Each row was made from one walk, in order. Every step used is in the known rows, and no mark comes twice. Write each row's walk.
Known rows
kesa luvolef susud popi begi:  677 -361  424 -230 -226   19  -27 -190    0  282  361  358 -104 -341   90  182   55  -31  507  -63  281 -430  -23   93 -746 -215  -40 -273
luvolef begi:  -85   59  340  107 -131  152  -12  440  361   57 -296  156  -86  -83   19  -97  233  225  401  -63   26  139  166   91 -187  149  -68 -160
luvolef zedose:  -89  152  289  103  253  161   57  647  430  102 -129  221 -103 -259 -242 -352  278  155  483  -15  -62 -129   94  139  -78   86  -96  -55
popi begi luvolef zedose:  641  -74  324  -43  271   -5   18  643  289   23   -4  325 -154 -243   18 -377  197  111  454 -105  145  -55  279  182 -464   69 -233  193
luvolef nukag:  -62  -86  314   78  -18  113 -110  361  530    1 -198  125 -167 -268 -140 -236  295  -69  335  -83 -109  -50   83  199 -107   86    7 -194
nukag luvolef:  -44  143  285  -86 -104   47   77  200 -484  -82 -258  327  -29 -113 -344 -256  466 -274   96 -178  129   26   64  -56 -134 -374 -241 -431
begi popi:   57   18   68  140 -228  -31  152  192  126  -20 -293   28  131 -483  -60 -333  239 -197  228  -45  -38 -224  -27  156 -344 -228   22  -81
natod luvolef nukag loko:   92   42  301  -37 -366  -64  -95  145  825  232 -447  143  -37  -88  -58 -105  158 -183  358 -376   75  267 -154  306 -141  259 -421 -260
begi luvolef:   85    1  157  160 -246  -72  138  242  350 -170 -465  234   56 -311 -196 -482  374 -261  359  -10  -75 -160  -11  -24 -137 -251  -95  -62
lefifo luvolef zedose:   -9  360  297  207  283  109   32  530  464   33 -385  212 -168 -293 -337 -125  264  382  210 -250  -39 -355  132  321  -63  119 -241  -29
susud luvolef:   21   40   85   -4 -202  144  133  113  354  105 -373  400   28 -316 -103 -317  668 -191  204 -161 -146 -244  -90  -62 -373 -218  -32 -285
teso nukag luvolef zedose natod:   36  232  -38  -64  496  241  -51  657 -271  507 -198  302 -230 -258 -244 -220  229 -750  488 -419   79  -85  239 -185 -291  -86 -236 -187
zedose luvolef lefifo: -124 -156  175  306 -424   49   84  293  -46  298 -376  226  -22 -168 -286 -164  327  219  413  -15  -93 -554   29 -233  -50 -389 -174  -55
kesa luvolef nukag loko:  109  -75  411  -14  -72  -53  -57  298  529   41 -411  215  -96  -36 -113 -122   53 -162  130 -143   17  143 -213   79  -59 -141 -374 -543
natod luvolef:  -18  145  294 -138 -647  -76   51  185  237  275 -360  218  176 -252  -49 -230  431   48  620  -58  151    6  -74   -4 -112   36 -224 -243
kanu luvolef zedose:   75   15  198  142   41  289  138  368  385   34 -119  349  -95 -144  -78 -307  474   19  593   94   32   54   43  153 -257 -488 -107  -50
zedose luvolef begi popi:  128   35  -40  378 -492   48   19  199 -203  294 -583  -45  111 -209  116  -71  159  -45  187  -30  -53  452  104  -22 -592 -343 -363   66
luvolef natod:  -12   25  197  174  302  304  134  387  518   97 -343  153  -40 -196 -114 -321  387   74  586  -20 -150    0   56   23   59  110 -115 -126
nukag luvolef begi:  -16  113  394    9  -73  144  -37  250 -354   47 -332  280  -47   51  -45 -106  347  -20   64 -115   88  441  202  -66 -264  -20 -324 -338
lefifo luvolef:  -73  297  295  143 -135   46   67  246  322 -134 -482  172 -144 -292 -359  -44  321  190  171 -369   64 -466   39  275  -39 -187 -123 -211
susud popi begi:  474  -70  196 -181 -203  191   71  126   13   98  456  360 -221 -405 -127  -67  476 -184  472 -462  449 -359   97  253 -540 -317   18 -139
popi begi:  359  -72  380 -218  -77   43   -5  486   83   -8  112  213 -234 -208  -79  -99  257  179  469 -306  395 -267  205  211 -373 -165    1 -172
loko nukag: -260  -31  241  -85 -131  127  133  565  312 -163 -186  244 -142 -556 -198   -2  184 -156  111 -104   60   12  -99  284   24 -229  329 -354
natod luvolef susud popi:  193 -107  186   10 -583   32   15 -435  450  423  -29  215   83 -423  -36   48  284 -247  701  -78    5 -281 -140  185 -501  151  -40  -89
zedose luvolef begi:  -76  104  137  286 -465  154  -55  374  -39  286 -505  124 -100   14  -94  -13  273  157  379 -127   25  395  156  -99 -308 -315 -358 -135
popi begi luvolef lefifo:  597 -434  409   17  -49 -107   63  348  271   -6   25  338 -106 -263   84 -293  187  251  423  -61  101 -741  196   -9 -316   63  -23  204
nukag loko: -112  132  163   88  -97   64  154  350  574 -133 -322  144 -195  -93 -414 -187  183 -210  205 -478  122 -226 -108  250  -61 -248 -160 -321
zedose natod luvolef:   34   90  -34 -205 -564  -47   24  421  -45  599 -555  133  209 -241 -175  -86  583  127  698  -97  129 -160   49 -145 -159  -77 -307 -141
popi begi luvolef:  589 -152  284  -97 -172  -65   41  358  149 -138  -82  282 -121 -242    8 -299  267  -53  410 -199  246 -170  195  112 -443 -197 -120    0
kesa luvolef zedose:   43  103  441  -57   70   13   72  622  128  235 -278  348   92 -201  -73 -307  240  244  461  295    3   20  -34 -146  -33 -101 -271 -293

Write each row's walk
 269 -266   68  306 -224   43   85 -375  573  -36 -132  243  -15 -470 -184 -209  222 -550  427  -54 -234 -457  -75  171 -531 -107  111   81 -> begi luvolef susud popi
 646 -100  278   26  -25  115  -49 -247  325   79  207  225 -388 -413 -168  392   75  103  286 -609  264 -802  164  541 -736   -6    5   12 -> lefifo luvolef susud popi begi
  50  189  276  253  121   54 -100  231  866 -174 -567   92 -352 -123 -377   92   75  -39 -106 -668    5 -231  -15  521  -50   54 -326 -257 -> lefifo luvolef nukag loko
  97 -305  288  269 -160  -59  150  236  491  -47 -366  292   67 -323  -96 -476  289   33  381  127 -245 -741   10 -142    2   35   21   93 -> begi luvolef lefifo
 199  194  177  333 -130  -42   33  133  287    0 -575  -21   13 -349  138   50  100  227  -34 -228  -56  -41  129  340 -434  164 -208   47 -> lefifo luvolef begi popi
 197  -71  114  308  233  160  181  238  622  -40 -568  203  110 -272  -31 -517  383 -174  539  120 -321  104   31  -51   -3   75 -213   41 -> begi luvolef natod
 141  -71  106  113   55  173  -61   88  892   50 -427  311 -196 -125 -113 -159  414 -439  -68 -482 -231   43 -173  209 -403   28 -219 -338 -> susud luvolef nukag loko
 690 -157   -4  -98  303   28   -7  878   52  354 -187  238 -119 -236 -130 -240  342  224  550 -166  127 -224  419   21 -523  -43 -295  297 -> popi begi luvolef zedose natod
 638 -255  307 -196  -27  153  -33 -346 -456  128  417  368 -255 -222 -143  176  202 -378  207 -415  321 -263  150  219 -850 -195  -86 -173 -> nukag luvolef susud popi begi
  58 -115  -60  352 -488  214   21 -315   72  326 -133  170 -115 -331 -396   96  280 -376  462 -202  -76 -307  -48   56 -580 -539  -99  -61 -> zedose luvolef susud popi
 -21    0   52  290 -228  128 -101  274  384  119 -548   58 -278    3 -391  -44  180 -304  118 -491  -33  264  -42  191 -212 -429 -482 -255 -> zedose luvolef nukag loko
 -38  -41  254  143   66  120  -66  333  836  -96 -316   99 -292 -100 -303 -152  107 -258  147 -438   -6    0  -31  360 -107   16 -161 -291 -> luvolef nukag loko
  53  238  241  282  320  234  105  259  571   18 -567  147  -84 -254 -198  -98  394  269  339 -251 -138 -208   77  203   96  137 -238 -108 -> lefifo luvolef natod
 667 -373  371   -3  -36  -88  -43   83  455  -74 -103  149 -187 -238   60  -90  -88   15  450 -112   42 -404  215  235 -699   72   33  142 -> popi begi luvolef susud
  77 -205  236  119 -273  233  -49   82  488  -68 -211  258 -180 -148   42 -175  486 -207  453   35  -10  155  -11  220 -258 -469  -23 -206 -> kanu luvolef nukag
 147  -14   32  148  282  351  151  117  638  237 -445  366   72 -239   50 -338  675 -108  385  -32 -361   65  -63 -120 -220  105 -158 -200 -> susud luvolef natod
  80    0  185   92 -166  190   11  197  467  200 -417  370   17 -127  204 -152  523   54  177 -106 -194  186   63  -70 -501  166  -99 -228 -> susud luvolef begi
  54  -68  374  -34 -495 -105  -58  -99  535  340 -377  111   79 -223   25    1   73   81  667   74  -60 -228  -19  124 -359  312  -66 -103 -> natod luvolef susud
  30  137  401  -43 -584  -45  -53  234  351  383 -416  180  151  -78  248  -50  305  303  606    8  132  411   44   27 -253  390 -312 -134 -> natod luvolef begi
 125  -68 -133   66   56  339  104  596   95  351 -307  258  -84 -128 -197 -153  657   91  674   52   29 -109  162  -17 -311 -589 -188   47 -> kanu luvolef zedose natod
 119 -144  177  166 -161  232    4   64  778 -173 -301  223 -317   24 -136 -118  323 -429  264 -299   59  168 -131  353 -269 -510 -186 -271 -> kanu luvolef nukag loko
 182  -16 -133  162  228   84   77  782  263  294 -537  195   68 -294 -312 -417  467   21  502   41 -197 -199  221  -89 -200  -78 -259  234 -> begi luvolef zedose natod
 -21   64    5  316  -34  300  107  324  124  296 -561  131   10 -104 -220 -207  443   -5  568  -32 -149  289   43 -172  -41 -370 -398 -111 -> zedose luvolef natod
 213   34  199  110 -121   -3   44   52 -527   61 -367  115  145 -161  154 -164  217 -228  -93  -18    0  463  131    5 -556  -46 -317 -199 -> nukag luvolef begi popi
 570 -373  292 -327   52  201  -19 -151 -400    2  495  434 -342 -510  -84  447   45 -507  -82 -409  363   -7   40  431 -761 -225  225 -288 -> loko nukag luvolef susud popi begi
  91 -276  238  174 -290  195   74 -176  522  -57 -221  203 -166 -135  -34   -8  224 -121  590  104  -93 -312  -22  206 -475 -477  154 -121 -> kanu luvolef susud
 279  -63   17  201 -215   97   62    1  306  231 -481  212  199 -350  415 -212  410 -163   -5  -14 -279  226   -3   11 -777  125 -116  -62 -> susud luvolef begi popi
 735 -313  -36 -331 -468   69  -84  -78   13  787  137  183  -33 -354   32  333  325   36  819 -356  344 -481  174  139 -872   90 -151  112 -> zedose natod luvolef susud popi begi
 160 -125  170   52 -113  206   43 -437 -254   83   83  307  -69 -296 -335   -1  327 -586  176 -231   -7 -259  -20  112 -535 -232  -38 -274 -> nukag luvolef susud popi
 145 -168  251  219  -87  -23  -85  251  591 -128 -404  153  -24 -331  -38 -440  310 -296  278   26 -247   64   43  146 -174   34 -102  -34 -> begi luvolef nukag
 554 -296  271  -82  -70  178  -43 -134  311  152  465  239 -335 -405  -73  152  105 -113  518 -379  240 -575  135  376 -784  -30  180    2 -> luvolef susud popi begi
-148   22  272 -202  -81   94  119  354 -438 -199 -201  373  -80 -418 -275    4  306 -407 -202 -168  140  336  -69  132  -36 -408   76 -536 -> loko nukag luvolef
  44  -21  365  -93 -468  -63 -163  164  500  325 -343  167   71 -267  106 -167  361   16  560  -16   -1  207  -24  152 -150  297 -228 -179 -> natod luvolef nukag
 567 -252   84   72 -381  189  -53 -213 -138  372  233  198 -287 -280 -176  279  155 -174  498 -407  242 -310  141  187 -886 -492 -129    6 -> zedose luvolef susud popi begi
 -17  197  352   33   48  230 -103  204  -77  131 -153  297 -271  -96  164 -125   -4 -776  322 -396  191  372  156  -72 -357  118 -158 -383 -> teso nukag luvolef begi
 700 -256  298    2  108  -63 -121  337  728 -164 -167  180 -334  -84  -12 -164    3 -276  122 -534  170   78   95  366 -477   17 -310  -15 -> popi begi luvolef nukag loko
 680 -244  316 -237 -524    4  -66 -329  278  467  318  269  -89 -378  157  225  160  -46  733 -288  344 -321   50  313 -828  204  -75   13 -> natod luvolef susud popi begi
 -45   -4   -6 -197  376  208   44  894 -562  272 -329  332 -109 -400 -387   79  389 -137  -58 -110   15  291  148   44 -115 -246  -80 -267 -> loko nukag luvolef zedose natod
 231 -175 -157  -68 -562   96   -1 -191  198  753 -237  153  140 -419 -181  188  414 -166  775 -126    4 -451  -20   28 -563   38  -97   23 -> zedose natod luvolef susud popi
 -32  -37  219  -65  395  273  146  353 -187  -51 -302  345  -82 -367 -116   -6  330 -321  -27  -37  -60  604  -51   82   90  -93  -48 -428 -> loko nukag luvolef natod
  83 -128  152   59  -42  180 -103   96  608  143 -347  354  -45 -317   48 -270  591 -230  128 -113 -314   27  -45   59 -403   91  -39 -267 -> susud luvolef nukag
